Each row was made from one path, in order. Every step used is in the known rows, and no mark comes twice. Write each row's path.
Known rows
lita > mamu > pefe > fetogi: [ -0.8 -48.6 -28.6  43.3 -26.4 -13.7  27.6 -28.0  18.0 -16.1 -11.7  11.8
   2.8 -10.8  23.0   8.7 -28.1  12.1 -41.6   6.9 -29.7 -19.3   3.6]
gelale > pefe > feve > sakof: [-45.9 -31.7   6.7 -16.7 -34.8  -3.2  16.2 -27.1  -5.3   8.3 -41.3 -11.0
  10.4 -25.7 -13.3   1.8 -43.9  14.3  -4.4  47.3  -4.3 -34.4   4.5]
feve > lita > mamu > dumok > gelale > pefe > fetogi: [-23.2 -45.9  -3.9   5.4 -26.9  -6.0  10.8 -25.1   5.0 -18.4  -0.4  -0.6
  38.8 -22.6  23.1  10.5 -45.7  14.7 -48.0   4.8 -26.8 -11.8  12.7]
feve > pefe > gelale: [ -1.1 -10.5  14.9 -17.3 -29.3  -4.4   5.9 -11.5 -19.0  15.1  39.4   7.5
 -13.0 -41.0 -25.6   1.3 -20.1 -26.8  23.9   6.4 -48.2   1.3 -35.2]
pefe > feve > lita > mamu > dumok > fetogi: [  0.5 -47.2  15.2  19.0  -9.5 -50.7 -43.9   0.3  -3.1  -9.4  23.8  -6.0
  37.1  12.4  22.8  15.4  -6.8  20.8  -5.2  -6.6 -20.7 -26.9  -3.2]
sakof > feve > pefe: [  7.7   0.9 -20.9  -2.8 -37.7   3.7  -4.8  19.0 -32.0  32.2   0.8 -13.0
   1.9 -22.4  -6.5   2.4 -17.6 -15.6  33.4  16.0   4.0 -39.8 -38.8]
sakof > feve > lita > mamu > pafopo: [ -9.0 -62.7 -13.6   9.4  -9.2 -20.2  44.7  18.5  -3.1  -4.5  -0.1  31.9
 -28.0  38.4  39.4   7.5 -11.7   8.6  20.0  14.8  -1.9 -38.6 -30.2]
mamu > pafopo > gelale > pefe > feve: [-58.7 -53.2  24.7 -18.1 -36.6 -22.3  39.1  -8.7  13.1  -8.6 -31.1   6.0
  13.4 -33.0 -35.0  16.6 -21.4  13.3 -39.4  39.2 -10.3 -20.8 -28.0]
sakof > feve: [ 14.3   2.7 -13.0  -5.0  -1.5 -16.9   7.4  12.0  -8.8  15.6 -19.1 -10.8
  -4.4   0.4   5.3  -1.8   3.3 -16.0   8.6  15.9  22.3 -52.9  -9.6]
pafopo > mamu > pefe: [ -7.4 -23.6 -23.6   7.4 -32.1 -25.8  12.5  -2.7  20.1  -8.0 -10.7 -22.2
  -4.3  -4.2   1.6  15.8  -8.5   2.1  -7.1  20.0 -21.0   4.0 -31.0]
fetogi > pefe: [  4.5  -4.7  17.4  -7.1 -27.8  -9.6 -24.3  11.7  -4.3  11.3  13.0 -17.5
  10.8 -17.6  -8.2   6.3  19.4 -38.1   2.4 -12.0  -8.3  -3.5  -4.0]
dumok > feve > lita: [ 12.2 -10.5  -2.2  -0.5  -6.4   4.1   5.4  -1.5 -24.5  10.3  16.9 -11.0
   9.9  14.2  12.6   7.1 -33.4  10.4  23.2 -19.7 -11.3  -5.7  19.8]
lita > mamu > dumok: [ -5.2 -28.7   7.2  14.4   2.0 -23.5  -9.0  11.5  -3.8  -0.3  12.2   4.4
  19.8  19.8  30.3  -1.1  -7.7   8.4   2.8  -6.3  -0.3  -7.6  -9.3]
mamu > pefe > feve: [-14.0 -46.1   3.8  13.1  -5.2 -28.3  11.6   0.4   6.3   7.7 -33.2  -9.6
  -4.3 -28.4 -22.4  11.0 -19.3  24.5 -21.8  27.0 -14.9 -17.7 -32.1]
sakof > feve > lita: [  7.8 -11.1  -5.6 -22.1   4.5 -18.2  13.5  12.5 -32.1   1.9  -7.9  -5.1
 -19.4  21.5  20.7  10.2 -16.0  -1.1  37.3  -3.0  -8.7 -36.8  -9.7]
fetogi > pefe > feve: [-13.5 -38.7  44.7 -13.2 -37.7 -28.5 -19.6   8.8 -12.7   4.1  -5.6  -7.9
   5.1 -23.2 -21.1   7.0  -0.5  -5.4  -5.3  11.0  -2.4 -12.6 -21.1]
gelale > pefe: [-12.1   6.2 -22.1  -7.5 -11.8  22.4  21.0  -3.8   3.2 -16.0 -16.1 -14.8
  35.4 -32.8 -13.0   0.1 -26.8 -13.2 -43.7  15.7  11.7  -1.4   2.7]
fopud > dumok > fetogi: [ 19.9   5.9  -7.6  24.9 -12.7 -11.1 -67.7 -27.0   4.0   6.9  20.5  -5.7
  36.5 -33.3  -3.6   1.8  24.1  23.4 -12.7 -14.0 -15.4 -16.3  12.5]
mamu > dumok > feve > sakof: [-18.0  -7.1  -8.7  13.6 -11.9  -9.8 -15.6 -21.7   9.0  55.6 -10.6 -31.4
  27.2  -2.0   8.9  -0.6 -22.6   6.4  19.4   7.5  -2.9 -38.7  38.0]
lita > mamu > pafopo > gelale > pefe > fetogi: [-47.6 -52.1  -8.7  10.6 -54.3  -8.0  53.3 -37.9  27.8 -29.5 -11.8  24.4
  18.4 -18.1   7.3  16.2 -27.8   0.3 -60.6  19.7 -26.1 -20.8   8.5]
sakof > feve > lita > mamu: [ 21.0 -40.2   2.0  -4.0 -22.7 -13.9  33.6  12.1 -45.5 -20.6  10.4  22.2
  -8.8  32.0  44.0  -1.6 -34.9  -0.4  37.7   7.1   1.7 -37.0 -18.7]
lita > mamu: [ 14.3 -31.5   6.3  13.8 -25.9   0.6  23.7   1.4 -20.9 -21.8  17.2  26.9
   7.5  15.7  27.9  -9.4 -22.9   0.6   7.5   9.2   8.3  -7.1 -10.6]
pafopo > mamu > pefe > fetogi: [-21.0 -36.9 -25.8  20.4 -45.8 -27.1  10.9 -32.8  31.1 -20.7 -13.2  -5.1
  -5.4  -5.5  13.5  18.9 -17.0  13.6 -37.2  11.8 -32.4  -4.3   0.7]
pafopo > mamu > dumok > feve: [ -2.4  -6.4   0.9  12.2 -32.3 -21.4 -26.2  -0.8  11.1  20.9  19.7 -31.4
  40.8  11.3  11.5   3.5 -13.6   6.5  -2.8  -7.1  15.7  -4.5  16.3]

Which path is each row?
[-23.0 -13.6 -23.9   7.9 -29.8  12.1  18.7 -33.8  17.5 -26.5 -17.6   0.5
  25.4 -26.7   1.7   6.8 -31.1   1.5 -67.0   8.2  -7.4  -7.3  27.3]
gelale > pefe > fetogi
[-16.3 -45.1 -11.0   2.6 -27.9 -14.2  14.4 -17.7   1.0  -9.6  -9.7  -5.4
  36.7 -22.5  26.1  10.0 -44.3   6.2 -43.9  11.8 -15.7 -39.8   7.2]
sakof > feve > lita > mamu > dumok > gelale > pefe > fetogi
[-31.5 -45.7  27.3 -28.3  -2.8 -21.0  -1.5   6.7 -20.4  -1.8 -12.2 -15.3
  18.4 -16.0  -5.3  17.4 -41.6  29.8  -2.7   9.2 -26.0  -6.1 -21.0]
mamu > dumok > gelale > pefe > feve > lita
[  6.0 -15.3  31.7  -9.4 -13.9 -51.5 -43.7  -9.3  13.8  14.8  48.6 -21.2
  18.7 -39.8 -19.3  12.4  26.6 -54.0  -9.8 -16.8 -51.9 -17.0  -5.1]
mamu > dumok > fetogi > pefe > gelale
[ -5.8 -28.3  -4.9 -13.1  -7.0  -7.0  12.3  14.1 -12.0   7.3  -7.7 -24.6
  49.6 -30.7  10.6   3.7 -37.4  -8.3 -19.6  19.5   0.2 -34.0 -20.0]
sakof > feve > lita > mamu > dumok > gelale > pefe
[-20.9 -50.1  18.6   6.0 -28.7 -50.8 -21.5  -8.7   0.3 -14.7  16.5  -9.8
  56.2  -7.5   6.8  24.0 -15.3   9.3 -21.8   3.3 -31.1 -31.3  -5.2]
pafopo > gelale > pefe > feve > lita > mamu > dumok > fetogi
[-38.8 -51.3  33.5 -39.4 -30.7 -31.6  -2.4   3.5 -21.2 -17.5  -4.7 -16.0
  16.7  -4.4   2.4  20.3 -43.0  31.6   3.1  17.0 -24.7   2.8 -29.6]
pafopo > mamu > dumok > gelale > pefe > feve > lita
[-35.7 -44.1  -6.2  -3.7 -44.8   0.7  65.4  -9.2   5.5  -7.9  -1.5   5.3
  33.1 -16.8  -4.8  15.7 -38.8 -10.0 -25.4  18.0 -16.6 -21.8  -6.4]
dumok > feve > lita > mamu > pafopo > gelale > pefe
[ 19.2 -28.1  10.6   5.7 -29.0 -51.2 -54.8  20.0 -10.3  11.7  29.7 -30.4
  38.6  -2.2  21.5  18.3  19.7 -39.2   7.7 -19.1 -17.2 -47.1  -6.0]
sakof > feve > lita > mamu > dumok > fetogi > pefe
[-15.0 -54.8  25.7  -1.9  -2.2 -37.4  -4.6  12.5 -24.3 -10.9   8.4  10.1
   7.4  29.0  33.0   6.9 -27.9  28.0  19.0  -6.9 -15.3  -8.7 -19.8]
pefe > feve > lita > mamu > dumok
[-66.1 -70.2  17.2 -12.2 -56.4 -20.0  48.9 -27.7   4.0   6.5 -35.2  13.0
   3.1 -15.6  -5.9   8.7 -41.7  14.6   0.2  57.9 -18.6 -46.3 -13.8]
lita > mamu > pafopo > gelale > pefe > feve > sakof
[ 25.9 -39.9   5.1  13.5 -31.4   3.8  27.0   0.8 -38.9 -14.7  30.1  16.9
  15.9  26.7  37.7  -4.0 -49.5   8.4  25.9  -6.0  -0.7 -10.8   5.1]
dumok > feve > lita > mamu
[ -7.2 -37.2  10.0   2.7   5.6 -26.7  -3.6  13.4 -19.7  -7.1  16.1   6.6
   9.9  32.3  40.1   6.6 -20.2  15.4  21.9 -16.9 -17.0  -3.5 -10.4]
feve > lita > mamu > dumok
[ 20.9 -46.1 -32.2  21.8  -4.7 -21.6  43.1  11.7 -16.2  -0.7 -14.4  -3.3
  -7.2   0.7  25.7   8.7 -32.4  -1.7  11.9  14.1 -22.4 -39.9 -32.9]
sakof > feve > lita > mamu > pefe
[-20.3 -46.5  45.3  -9.1 -58.4 -62.6 -61.9   5.0   5.1  -4.0  13.5 -25.3
  29.4 -14.0 -10.9  20.3  13.3  -2.4 -12.9   8.3 -10.5 -16.3 -20.8]
pafopo > mamu > dumok > fetogi > pefe > feve
[ -1.2 -21.7  37.4 -20.8 -42.1 -61.4 -45.5 -12.2  14.0   0.3  55.1 -21.2
  16.5 -27.9 -12.4  15.7  23.4 -51.3  -3.0  -8.8 -50.9  -7.5 -14.3]
pafopo > mamu > dumok > fetogi > pefe > gelale
[-46.3 -45.7  -2.1 -15.0 -36.8  -4.1  66.7  -6.9   5.7 -20.2  -6.3  14.1
  16.5 -11.8  -2.8  19.3 -29.2  -8.9 -21.3  21.3 -26.3 -15.1 -20.4]
feve > lita > mamu > pafopo > gelale > pefe
[-35.4 -38.8  31.5 -17.3 -44.5 -23.1 -12.7 -16.3  -9.4  25.5 -22.6 -12.3
  -3.9 -17.3  -9.5   5.2 -14.9  -0.8  24.8  29.9 -16.1 -35.5   0.1]
fetogi > pefe > feve > sakof
[-20.7 -22.9 -10.0   6.3 -28.3   8.5   9.6 -31.5  21.5  -9.8 -12.0  -7.7
  36.0 -45.0  -4.1   6.4 -29.8   4.0 -65.3  15.2 -15.0 -10.4  19.2]
dumok > gelale > pefe > fetogi
[-32.2 -40.2  -4.8  -1.5 -48.9   4.7  48.6 -21.0  -2.4  -2.6   0.2  10.6
  37.0 -30.6  -6.1  11.4 -34.6   8.3 -21.5  11.6 -21.4 -20.2  -6.9]
fopud > dumok > feve > lita > mamu > pafopo > gelale > pefe
[-23.6 -38.2  27.5 -15.0 -24.0  -5.3   7.9  -2.0  -3.1   0.1 -22.9 -13.2
  34.3 -52.5 -31.3   1.9 -34.6  16.2 -39.4  40.4   5.7 -13.1 -22.9]
dumok > gelale > pefe > feve
[-16.9 -19.2 -14.0  15.8 -49.4   8.0  -8.8 -23.2  -3.8   1.2   7.7   9.0
   3.0 -20.4   2.7   9.2 -26.4   9.4 -10.2  -1.7 -27.3  -4.3   0.0]
feve > pefe > fetogi
[-13.0 -29.1   2.2  -9.4  -6.5   0.9   8.0   7.4  -7.9  -0.5   2.3 -19.1
  52.1 -30.5   7.2   5.1 -39.1   0.3 -24.5  12.3 -11.7  -6.5 -14.1]
feve > lita > mamu > dumok > gelale > pefe
